What can hang from each mark
gerezer: donerub vipa
biso: kelobom tikog
gapesos: tado
gopez: ronat tado
zogabe: kison
tado: gapesos gopez tikog vipa zogabe
vipa: lebubun
ronat: gopez
donerub: gerezer

Every row comes from one small tree of marks. The marks that hang from a mark follow it in brackets, in alphabetical order. Every link used is in the known rows. Which tree was each row made from?
Known rows
gopez{ronat tado{gapesos tikog vipa{lebubun} zogabe{kison}}}: |  1.59 | -4.06 | -2.82 | -2.01 |  3.17 |  2.88 |  6.62 |  0.62 | -6.11 | -1.42 |  1.37 | -5.48 | -0.75 |  2.07 |  1.94 | -2.49 |  3.49 |  1.74 | -1.89 |  2.70 |  4.03 |  0.61 |
tado{gapesos gopez{ronat} tikog vipa zogabe}: | -0.28 | -6.71 | -3.10 | -1.10 |  3.19 |  1.31 |  4.02 |  0.10 | -3.62 |  1.17 | -0.82 | -3.29 | -1.47 |  1.50 |  1.71 | -2.30 |  5.18 |  2.05 | -0.64 |  4.32 |  3.54 |  0.94 |
gapesos{tado{gopez vipa zogabe{kison}}}: | -0.64 | -2.93 |  0.24 | -0.35 |  3.23 |  2.05 |  4.84 |  1.99 | -2.63 | -0.25 | -1.91 | -3.06 | -1.41 |  0.69 |  2.84 | -2.66 |  2.35 |  0.96 | -0.23 |  1.69 |  4.01 |  1.57 |
tado{gopez{ronat} vipa{lebubun} zogabe{kison}}: | -1.69 | -0.78 |  0.66 |  3.23 |  3.96 |  4.07 |  7.96 | -0.43 | -5.55 | -0.67 |  0.16 | -0.82 | -0.47 |  0.10 |  2.50 | -2.40 |  1.61 |  0.39 | -2.38 |  3.53 |  2.65 |  2.34 |
gopez{ronat tado{gapesos tikog zogabe}}: |  2.45 | -5.42 | -3.98 | -1.46 |  1.79 | -0.38 |  1.76 |  0.01 | -2.42 | -0.17 | -0.24 | -6.05 | -1.86 |  2.28 |  1.56 | -1.24 |  3.89 |  2.47 | -0.66 |  2.69 |  3.63 | -1.56 |
gopez{ronat tado{gapesos vipa}}: | -0.20 | -5.23 | -1.11 | -0.33 |  4.64 |  1.97 |  3.55 |  0.75 | -3.63 | -0.99 |  2.15 | -2.19 | -0.53 |  1.12 | -0.77 | -1.30 |  3.61 |  2.64 | -2.47 |  2.63 |  2.05 |  2.98 |
ronat{gopez{tado{gapesos tikog vipa{lebubun} zogabe{kison}}}}: |  0.79 | -3.16 | -1.71 | -3.57 |  4.56 |  2.42 |  4.77 |  1.51 | -7.88 | -0.89 |  0.11 | -5.97 |  0.69 |  2.22 |  2.34 | -2.37 |  3.80 |  1.32 | -0.40 |  2.09 |  4.30 | -0.74 |
gopez{ronat}: | -1.99 | -0.91 | -0.56 |  2.57 |  0.93 |  0.84 |  1.76 | -1.32 | -0.27 |  0.13 |  0.54 |  0.20 | -0.76 | -0.46 | -0.09 | -0.43 |  0.79 |  0.56 | -2.02 |  1.92 |  0.14 |  0.74 |
biso{kelobom}: |  0.73 |  1.64 | -0.49 | -0.24 |  0.14 | -0.78 | -0.04 |  0.77 | -0.81 |  1.25 | -0.89 |  0.56 | -0.59 |  1.08 | -0.88 |  0.48 | -1.15 | -1.66 | -0.13 |  0.05 |  0.70 | -0.16 |
zogabe{kison}: | -0.59 |  1.46 |  0.09 |  0.47 | -0.67 |  0.69 |  1.84 |  0.03 | -0.66 | -0.47 | -0.73 | -0.84 | -0.84 | -0.21 |  0.28 | -0.57 | -1.03 | -1.13 |  0.34 |  0.27 |  0.54 | -0.79 |
gopez{tado}: |  1.46 | -1.36 | -0.51 |  0.04 |  1.76 |  0.60 |  0.15 |  0.01 | -1.26 | -0.88 |  0.29 | -2.20 | -0.26 |  1.18 |  0.10 |  0.05 |  1.09 |  1.16 | -0.75 |  0.81 |  1.00 | -0.28 |
biso{kelobom tikog}: |  0.49 |  2.77 | -1.59 | -1.67 | -0.16 | -1.34 |  0.09 |  2.08 | -2.21 |  2.06 | -1.70 |  0.98 | -0.53 |  1.56 | -2.01 |  0.94 | -1.42 | -2.49 |  0.63 | -0.07 |  1.00 | -0.38 |
tado{gapesos gopez tikog vipa zogabe}: |  1.70 | -5.73 | -2.63 | -3.65 |  2.22 |  0.46 |  2.27 |  1.50 | -3.44 |  0.94 | -1.44 | -3.47 | -0.78 |  1.85 |  1.75 | -1.79 |  4.42 |  1.42 |  1.36 |  2.46 |  3.33 |  0.10 |
donerub{gerezer{vipa}}: | -0.39 | -0.72 |  2.81 | -0.15 |  1.67 | -1.86 | -0.02 | -1.22 | -1.10 |  0.42 |  2.35 |  1.68 |  0.88 |  2.15 | -1.59 |  0.60 | -0.92 |  2.12 | -1.59 | -0.74 |  0.25 | -0.03 |
tado{gopez{ronat} tikog vipa{lebubun} zogabe{kison}}: | -1.54 | -2.16 | -1.82 |  1.14 |  2.45 |  3.90 |  7.24 | -1.59 | -5.29 |  0.27 | -0.47 | -2.53 | -0.74 |  0.67 |  2.87 | -2.54 |  2.95 |  0.30 | -1.99 |  4.51 |  3.16 |  0.56 |
gerezer{donerub vipa{lebubun}}: |  0.52 |  0.94 |  2.47 | -1.47 |  2.54 | -0.41 |  2.35 | -0.18 | -2.19 | -0.16 |  3.74 |  2.72 |  1.13 |  0.84 | -0.50 | -0.10 | -0.93 |  1.17 | -1.89 |  0.29 | -0.53 |  0.81 |
ronat{gopez{tado{gapesos tikog vipa{lebubun}}}}: | -0.23 | -4.10 | -2.41 | -4.49 |  5.85 |  1.87 |  2.77 |  1.09 | -8.23 | -0.24 |  1.67 | -3.66 |  2.23 |  1.63 |  0.91 | -1.02 |  4.75 |  1.96 | -1.74 |  2.51 |  2.59 |  0.57 |
tado{vipa{lebubun}}: | -0.14 |  0.06 |  1.21 | -1.07 |  1.96 |  2.51 |  2.98 |  0.43 | -3.09 | -0.56 |  2.33 |  1.22 |  2.02 | -0.07 |  0.21 | -0.80 |  0.67 |  0.39 | -1.53 | -0.33 | -0.14 |  3.05 |
tado{gapesos gopez{ronat} tikog vipa{lebubun} zogabe{kison}}: | -0.27 | -3.72 | -2.85 | -1.33 |  3.65 |  2.34 |  7.52 |  0.74 | -7.26 | -0.17 |  0.03 | -3.34 | -0.64 |  0.89 |  3.03 | -2.59 |  3.64 |  0.58 | -1.24 |  4.07 |  3.94 |  1.00 |
gerezer{vipa{lebubun}}: | -0.25 |  1.09 |  1.15 | -1.09 |  1.87 |  0.34 |  1.94 | -0.25 | -3.94 | -1.06 |  2.15 |  1.46 |  1.52 | -0.22 |  1.15 |  0.04 | -0.68 | -0.39 | -1.21 | -0.21 |  0.22 |  1.77 |
tado{zogabe}: |  1.69 | -0.35 |  0.61 |  0.59 | -0.57 | -0.09 |  0.12 |  0.37 |  0.79 | -0.10 | -0.85 | -1.49 | -0.75 |  0.97 |  1.08 | -0.73 | -0.05 |  0.60 |  0.91 | -0.56 |  1.18 | -0.57 |

Which tree is each row?
|  1.14 | -4.01 | -3.25 | -2.33 |  1.72 | -0.80 |  1.09 |  0.74 | -1.73 |  1.12 | -2.63 | -4.50 | -1.21 |  1.12 |  3.81 | -1.20 |  3.59 |  1.35 |  0.27 |  2.25 |  3.81 | -1.68 | | gapesos{tado{gopez tikog zogabe}}
| -1.29 | -4.70 | -3.47 | -2.16 |  5.03 |  1.95 |  5.52 |  0.30 | -7.57 |  0.45 |  1.59 | -1.12 |  0.94 |  0.29 |  1.65 | -1.24 |  4.68 |  1.13 | -2.58 |  4.40 |  2.26 |  2.21 | | tado{gapesos gopez{ronat} tikog vipa{lebubun}}
|  2.34 | -5.40 | -2.85 | -2.52 |  3.82 |  2.18 |  4.81 |  0.50 | -5.54 | -0.90 |  2.16 | -4.70 |  0.14 |  2.17 |  1.76 | -2.02 |  4.49 |  2.87 | -2.12 |  2.45 |  3.49 |  1.53 | | gopez{ronat tado{gapesos tikog vipa{lebubun} zogabe}}
| -1.56 | -3.84 | -0.40 | -1.41 |  4.51 |  1.49 |  2.93 |  1.61 | -2.77 |  0.34 | -0.25 | -0.74 |  0.13 |  0.13 |  1.51 | -1.29 |  3.47 |  1.54 | -1.34 |  2.05 |  2.33 |  2.94 | | gapesos{tado{gopez vipa}}
| -1.78 | -3.61 | -2.60 | -0.53 |  3.90 |  3.20 |  7.68 | -0.02 | -5.65 |  0.10 | -0.49 | -3.87 | -0.80 |  0.48 |  4.15 | -2.89 |  4.00 |  1.28 | -2.78 |  4.10 |  4.40 |  1.24 | | gapesos{tado{gopez{ronat} tikog vipa{lebubun} zogabe{kison}}}
|  1.47 | -2.78 | -0.29 |  0.06 |  4.53 |  3.01 |  7.20 |  1.75 | -6.18 | -2.46 |  2.10 | -3.77 | -0.44 |  1.40 |  1.60 | -2.30 |  2.10 |  1.75 | -2.21 |  1.68 |  3.58 |  2.33 | | gopez{ronat tado{gapesos vipa{lebubun} zogabe{kison}}}
|  0.61 | -3.78 | -3.00 | -4.73 |  3.96 |  1.01 |  3.81 |  1.71 | -7.30 |  0.33 |  1.04 | -1.19 |  1.66 |  0.70 |  1.75 | -0.86 |  3.96 |  0.54 | -0.68 |  2.41 |  2.02 |  1.47 | | tado{gapesos gopez tikog vipa{lebubun}}
|  0.14 | -4.77 | -1.93 | -3.11 |  3.39 |  2.08 |  2.93 |  0.92 | -4.90 | -0.15 | -1.47 | -6.69 | -0.96 |  2.60 |  1.25 | -2.58 |  4.25 |  1.61 |  0.53 |  2.75 |  4.46 | -1.55 | | ronat{gopez{tado{gapesos tikog vipa zogabe{kison}}}}
|  1.08 | -4.29 | -2.56 | -3.27 |  1.64 |  1.15 |  4.09 |  1.57 | -4.04 |  0.50 | -2.14 | -4.26 | -1.51 |  1.71 |  2.03 | -2.35 |  3.44 |  0.34 |  1.54 |  2.57 |  3.99 | -0.73 | | tado{gapesos gopez tikog vipa zogabe{kison}}
| -2.51 | -5.17 | -2.69 | -0.01 |  2.72 |  2.79 |  5.94 | -0.56 | -2.63 |  0.94 | -2.05 | -4.51 | -2.52 |  0.89 |  3.03 | -3.12 |  4.51 |  1.48 | -1.80 |  4.70 |  4.65 |  0.58 | | gapesos{tado{gopez{ronat} tikog vipa zogabe{kison}}}
| -2.64 | -4.61 | -4.37 | -0.42 |  3.15 |  0.14 |  2.76 | -1.00 | -2.83 |  1.42 | -1.19 | -2.92 | -1.26 | -0.05 |  2.68 | -0.83 |  4.42 |  1.42 | -2.47 |  4.66 |  2.82 | -0.29 | | gapesos{tado{gopez{ronat} tikog}}
|  1.22 | -2.67 | -0.42 |  3.10 |  2.05 |  1.35 |  2.25 | -1.14 | -0.55 | -0.85 |  0.05 | -3.56 | -1.78 |  1.43 |  1.07 | -1.14 |  1.78 |  2.41 | -1.69 |  2.16 |  2.39 | -0.09 | | gopez{ronat tado{zogabe}}
|  3.66 | -6.06 | -2.57 | -4.47 |  1.76 |  0.89 |  1.27 |  1.36 | -2.28 | -0.21 |  0.04 | -5.59 | -0.88 |  3.07 |  0.85 | -1.75 |  4.30 |  2.58 |  0.70 |  1.05 |  3.59 | -0.06 | | gopez{tado{gapesos tikog vipa zogabe}}
|  0.23 |  0.92 |  3.12 | -0.61 |  2.80 | -1.39 |  1.77 | -0.78 | -4.09 | -0.57 |  3.84 |  2.32 |  2.67 |  1.74 | -0.53 |  0.86 | -1.41 |  1.81 | -2.51 | -1.30 |  0.01 |  0.77 | | donerub{gerezer{vipa{lebubun}}}
| -2.20 | -4.38 | -1.54 | -1.58 |  3.49 |  2.95 |  0.71 | -1.75 | -3.19 |  1.02 | -0.41 | -3.64 |  0.39 |  1.73 | -0.27 | -1.19 |  4.63 |  2.06 | -1.35 |  3.48 |  2.08 | -0.44 | | ronat{gopez{tado{tikog vipa}}}
| -0.69 | -0.36 |  1.76 |  0.96 |  4.81 |  4.11 |  5.15 |  0.39 | -6.22 | -1.48 |  0.31 | -3.49 |  0.84 |  1.46 |  1.81 | -2.24 |  1.72 |  1.09 | -1.47 |  1.57 |  3.09 |  0.66 | | ronat{gopez{tado{vipa{lebubun} zogabe{kison}}}}
|  3.09 | -2.91 | -1.34 | -2.53 |  1.77 |  2.84 |  2.70 | -0.32 | -3.43 | -0.70 |  1.08 | -4.06 |  0.68 |  2.42 |  1.79 | -1.53 |  3.13 |  2.09 | -0.93 |  0.95 |  2.56 |  0.40 | | gopez{tado{tikog vipa{lebubun} zogabe}}
| -1.66 | -1.23 |  1.19 |  0.06 |  6.09 |  3.64 |  3.21 | -0.06 | -6.46 | -0.82 |  1.84 | -1.26 |  2.33 |  0.90 |  0.40 | -0.92 |  2.71 |  1.75 | -2.71 |  1.91 |  1.40 |  2.08 | | ronat{gopez{tado{vipa{lebubun}}}}
| -1.04 | -4.44 | -0.10 | -1.84 |  6.09 |  1.52 |  1.73 |  1.71 | -5.29 | -0.46 |  0.85 | -2.67 |  0.78 |  1.37 | -0.50 | -1.08 |  3.89 |  2.20 | -1.01 |  2.08 |  2.32 |  1.66 | | ronat{gopez{tado{gapesos vipa}}}
| -2.80 | -4.47 | -3.25 | -1.47 |  5.18 |  2.63 |  5.69 | -0.51 | -5.84 |  0.75 |  1.20 | -1.57 |  0.81 | -0.09 |  2.83 | -1.57 |  5.00 |  1.82 | -4.01 |  4.46 |  2.79 |  2.70 | | gapesos{tado{gopez{ronat} tikog vipa{lebubun}}}
|  0.63 | -1.69 |  0.74 | -1.51 |  6.02 |  2.64 |  5.50 |  2.61 | -8.02 | -1.90 |  0.74 | -4.23 |  0.98 |  1.69 |  1.84 | -2.23 |  2.42 |  1.35 | -0.89 |  1.10 |  3.83 |  0.97 | | ronat{gopez{tado{gapesos vipa{lebubun} zogabe{kison}}}}
|  2.59 | -4.14 | -3.56 | -3.15 |  1.47 | -1.63 |  0.97 |  1.58 | -3.34 |  0.82 | -2.22 | -3.99 | -1.05 |  1.57 |  2.66 | -0.82 |  3.27 |  0.80 |  1.74 |  2.10 |  3.29 | -2.15 | | tado{gapesos gopez tikog zogabe}
|  0.06 | -6.60 | -3.68 | -2.58 |  3.29 |  1.76 |  2.82 | -0.37 | -3.34 |  0.01 |  1.48 | -3.88 | -0.85 |  1.69 | -0.25 | -1.45 |  4.93 |  2.63 | -2.22 |  3.62 |  2.50 |  1.30 | | gopez{ronat tado{gapesos tikog vipa}}
| -0.25 | -2.72 | -1.05 | -1.35 |  5.30 | -0.39 |  0.47 |  1.69 | -5.23 | -0.62 |  0.04 | -3.31 |  0.63 |  1.03 |  0.35 | -0.14 |  2.82 |  1.67 | -0.54 |  1.73 |  2.22 | -0.70 | | ronat{gopez{tado{gapesos}}}
| -0.87 | -3.57 | -1.85 |  0.74 |  3.24 |  3.26 |  5.46 | -1.73 | -4.70 |  0.79 |  0.19 | -1.81 |  0.03 |  0.89 |  2.70 | -1.95 |  3.99 |  1.49 | -2.27 |  4.36 |  2.60 |  1.40 | | tado{gopez{ronat} tikog vipa{lebubun} zogabe}
|  0.59 | -4.28 | -2.69 | -5.08 |  0.43 |  0.33 |  0.89 |  1.11 | -1.81 |  0.70 |  0.54 | -1.91 |  0.11 |  1.12 | -0.37 | -1.08 |  3.15 |  0.85 |  0.53 |  0.96 |  1.35 |  0.83 | | tado{gapesos tikog vipa}
| -0.90 | -5.83 | -2.49 | -3.97 |  4.64 |  1.48 |  1.06 |  0.53 | -5.13 |  0.53 |  0.17 | -4.38 |  0.59 |  1.84 | -0.07 | -1.19 |  5.28 |  2.20 | -0.74 |  3.06 |  2.83 | -0.10 | | ronat{gopez{tado{gapesos tikog vipa}}}
|  1.56 | -5.76 | -0.56 |  0.19 |  4.18 |  1.93 |  3.82 |  1.24 | -2.58 | -1.15 |  1.27 | -3.69 | -1.30 |  1.98 |  0.41 | -2.02 |  3.57 |  3.17 | -1.55 |  1.98 |  3.22 |  2.42 | | gopez{ronat tado{gapesos vipa zogabe}}
|  4.24 | -3.03 |  0.12 | -2.89 |  4.40 |  1.56 |  3.68 |  3.13 | -5.48 | -2.07 |  2.21 | -3.19 |  1.23 |  2.04 |  1.38 | -1.44 |  2.37 |  2.31 | -0.56 | -0.58 |  2.82 |  2.44 | | gopez{tado{gapesos vipa{lebubun} zogabe}}
